What can hang from each mark:
j_701: j_768
j_696: j_760
j_56: j_671 j_773
j_773: j_56 j_184 j_760
j_779: j_671 j_773
j_760: j_773
j_184: j_671
j_206: j_701
j_671: j_184 j_206 j_768 j_779

Every row comes from one small tree of marks. Brackets hold a mark, then the marks that hang from it, in the order of their numbers. Every link used is in the known rows. Which tree was each row made from?
(in the rows, 128 means zero)
Known rows:
{j_696 {j_760 {j_773 {j_56 {j_671 j_206}} j_184}}}: [164  62 112 139 154 133 139 101 143 112 154  97 162 161 136  86 162 146
 128 184 110 165 116 158 157]
{j_760 {j_773 {j_56 j_671} j_184}}: [160  87  98 128 153 130 119 100 148 118 152  80 144 160 142 111 150 141
 134 164 114 153 116 156 150]
{j_760 {j_773 {j_56 {j_671 j_184 j_768}}}}: [164  85 102 136 171 141 111  95 141 112 165  89 161 166 123 108 176 152
 140 158 113 153 102 149 146]
{j_56 j_773}: [150 105 129 106 142 125 126 108 137 106 167 112 143 151 143 111 153 161
 136 165 122 150 117 165 129]
{j_773 j_56 {j_184 {j_671 j_206}}}: [172  96 116 162 140 127 132 106 135 110 163  90 135 170 104 104 169 128
 115 166 125 154 117 147 141]
{j_696 {j_760 {j_773 j_56}}}: [152  96 120 125 147 125 137 102 147  95 161 117 147 141 141 109 174 173
 150 170 124 174 116 172 154]
{j_56 j_671}: [156 104 110  92 148 126 130  96 134  99 166 108 139 140 129 116 156 152
 142 165 104 140 117 154 146]
{j_696 {j_760 {j_773 j_184}}}: [142  77 120 121 155 109 151  99 142 104 149 101 153 145 141 107 150 185
 137 165 139 153 124 163 161]
{j_773 j_56 {j_184 {j_671 j_779}}}: [161  91 110 160 144 123 134  84 149 104 176  79 131 171 114 128 179 136
 123 164 125 149 139 151 139]
{j_701 j_768}: [151 105 115 105 147 124 139 116 143 104 162 120 145 136 113 115 176 172
 141 157 108 150  93 143 132]
{j_773 j_56 {j_184 {j_671 j_206 j_768}} j_760}: [181  77 128 172 152 142 119 102 150 105 175  83 140 186  98 110 186 142
 140 162 135 159 143 135 135]
{j_671 j_184 j_206}: [150  94 115 138 159 129 141 100 133 114 163 117 165 147  96  87 156 157
 113 169 124 150  88 144 148]
{j_773 j_56 {j_184 {j_671 j_206 j_779}} j_760}: [164  68 124 179 148 139 132  76 162 108 182  83 139 174 101 116 181 140
 124 185 128 164 147 139 137]
{j_671 j_184 {j_206 j_701} j_768 {j_779 j_773}}: [149  74 114 171 170 141 126  78 131 105 184  98 195 169  95  98 200 181
 130 167 149 178 101 155 173]
{j_760 {j_773 j_56 {j_184 {j_671 j_768 j_779}}}}: [166  88 111 178 154 122 112  84 153 105 176  69 147 175 119 138 196 161
 132 159 133 161 131 150 147]
{j_773 j_760}: [148  98 126 107 148 130 133  92 157  95 168 114 135 139 120 119 155 175
 155 167 130 153 133 150 138]
{j_696 j_760}: [149 100 128 100 147 119 155 100 137  90 166 126 146 133 125 104 167 175
 149 166 125 150 126 167 153]
{j_760 {j_773 {j_56 {j_671 j_206 j_779}} j_184}}: [163  72  98 164 150 139 120  86 159 123 170  84 168 164 126 105 166 139
 113 189 105 169 108 152 151]
{j_779 {j_671 j_184 {j_206 j_701} j_768} {j_773 j_56}}: [170  79 105 174 157 143 100  94 111 102 176  99 175 187  95  96 193 161
 147 162 156 192 100 156 158]
{j_760 j_773}: [141 109 111 115 145 112 123  98 143 100 153 110 147 129 136 124 153 184
 137 165 127 158 101 162 154]
{j_671 j_184 j_206 j_768 {j_779 {j_773 j_56 j_760}}}: [160  58 126 181 164 158 117  72 166 115 197 102 177 169  90  85 193 166
 141 179 138 187 118 137 142]
{j_773 j_56 j_184}: [167 104 103 136 147 132 132 113 155 117 168  92 140 163 118  97 156 137
 137 154 127 156 117 161 140]
{j_671 j_206}: [160 110 117 128 139 125 133 106 138 106 166 124 155 136 107  99 163 162
 124 173 116 160  98 152 149]

Which tree is each row?
[176  69 120 149 172 163 118  94 149 112 182 100 163 179  96  86 181 137
 143 174 112 158 119 134 137]  {j_773 {j_56 {j_671 j_184 j_206 j_768}} j_760}
[151  97 123 149 138 117 133  79 133  91 179 109 146 144 102 129 184 158
 111 183 113 153 119 144 147]  {j_184 {j_671 j_206 j_779}}
[178  94 116 158 131 133  89  97 125 102 182 116 158 160 102  99 186 164
 150 169 134 193 105 150 138]  {j_779 {j_671 j_206 j_768} {j_773 j_56}}
[163  96 110 155 177 143 130 107 125 105 169 103 181 175  93  95 192 165
 133 155 142 159  97 154 168]  {j_671 j_184 {j_206 j_701} j_768}
[160  85 115 168 165 139 131  88 144 114 190 108 184 158  84  96 189 166
 117 174 124 155 100 140 151]  {j_671 j_184 j_206 j_768 j_779}
[163  74 127 146 130 136 100  79 139  99 174 117 144 154 110 104 161 166
 154 185 137 194 122 147 134]  {j_779 {j_671 j_206} {j_773 j_56 j_760}}
[163  84 115 137 152 142 133 102 167 113 168  90 133 169 118 103 153 149
 153 159 136 158 142 154 134]  {j_773 j_56 j_184 j_760}
[160  73 116 167 149 126 125  88 150 119 186  95 181 156 100  92 179 175
 127 172 139 172 113 144 155]  {j_671 j_206 j_768 {j_779 {j_773 j_184}}}
[164  62 102 138 158 149 129 110 131 117 158  87 171 178 119  90 187 142
 137 165 113 177  94 148 153]  {j_779 {j_773 {j_56 {j_671 {j_206 {j_701 j_768}}}} j_184}}
[160  83 125 140 148 128 131  91 154 101 163  81 116 173 117 123 161 140
 144 156 134 148 153 144 132]  {j_773 j_56 {j_184 j_671} j_760}
[180  74 109 149 150 144 114 104 139 119 175  90 166 171 112  80 174 138
 137 164 118 174 109 147 148]  {j_779 {j_773 {j_56 {j_671 j_206 j_768}} j_184}}
[166  96 103 125 147 143 123  85 155 102 186 100 146 154 122 119 179 134
 138 178  96 160 127 158 141]  {j_773 {j_56 {j_671 j_779}}}
[142  53 128 156 147 130 132  68 163 116 177  97 168 150 110  98 156 177
 131 187 142 175 132 140 148]  {j_671 j_206 {j_779 {j_773 j_184 j_760}}}
[176  75  97 141 163 156 133 124 137 116 160  89 163 185 112  96 192 130
 134 167 104 161  97 147 149]  {j_773 {j_56 {j_671 {j_206 {j_701 j_768}}}} j_184}
[165  44 136 149 162 154 117  89 156 118 189  84 172 187 123 105 176 152
 132 190 118 151 150 137 130]  {j_56 {j_671 j_206 j_768 j_779} {j_773 j_184 j_760}}
[154  82 114 135 152 123 143 105 150 108 154  97 152 157 138  99 161 164
 144 164 137 165 124 170 155]  {j_696 {j_760 {j_773 j_56 j_184}}}
[145  74 106 158 176 145 146  97 138 109 172 108 187 167  90 105 202 170
 115 176 121 160  83 142 157]  {j_671 j_184 {j_206 {j_701 j_768}} j_779}
[136  77 129 124 150  97 148  89 126  93 143  92 138 149 138 128 156 180
 130 161 139 140 137 154 156]  {j_696 {j_760 {j_773 {j_184 j_671}}}}
[152  73 112 163 160 126 141  98 130 101 165  85 162 176 100 130 205 159
 115 169 127 153 112 139 155]  {j_773 {j_184 {j_671 {j_206 {j_701 j_768}} j_779}}}
[157  64 133 158 160 128 121  85 127  95 162  78 155 182 109 120 188 178
 150 157 162 167 144 142 165]  {j_779 {j_773 {j_184 {j_671 {j_206 j_701} j_768}} j_760}}
[144  79 117 147 162 126 127  71 141 110 186  99 175 150 102 102 179 182
 136 158 139 160 113 147 149]  {j_671 j_184 j_768 {j_779 j_773}}
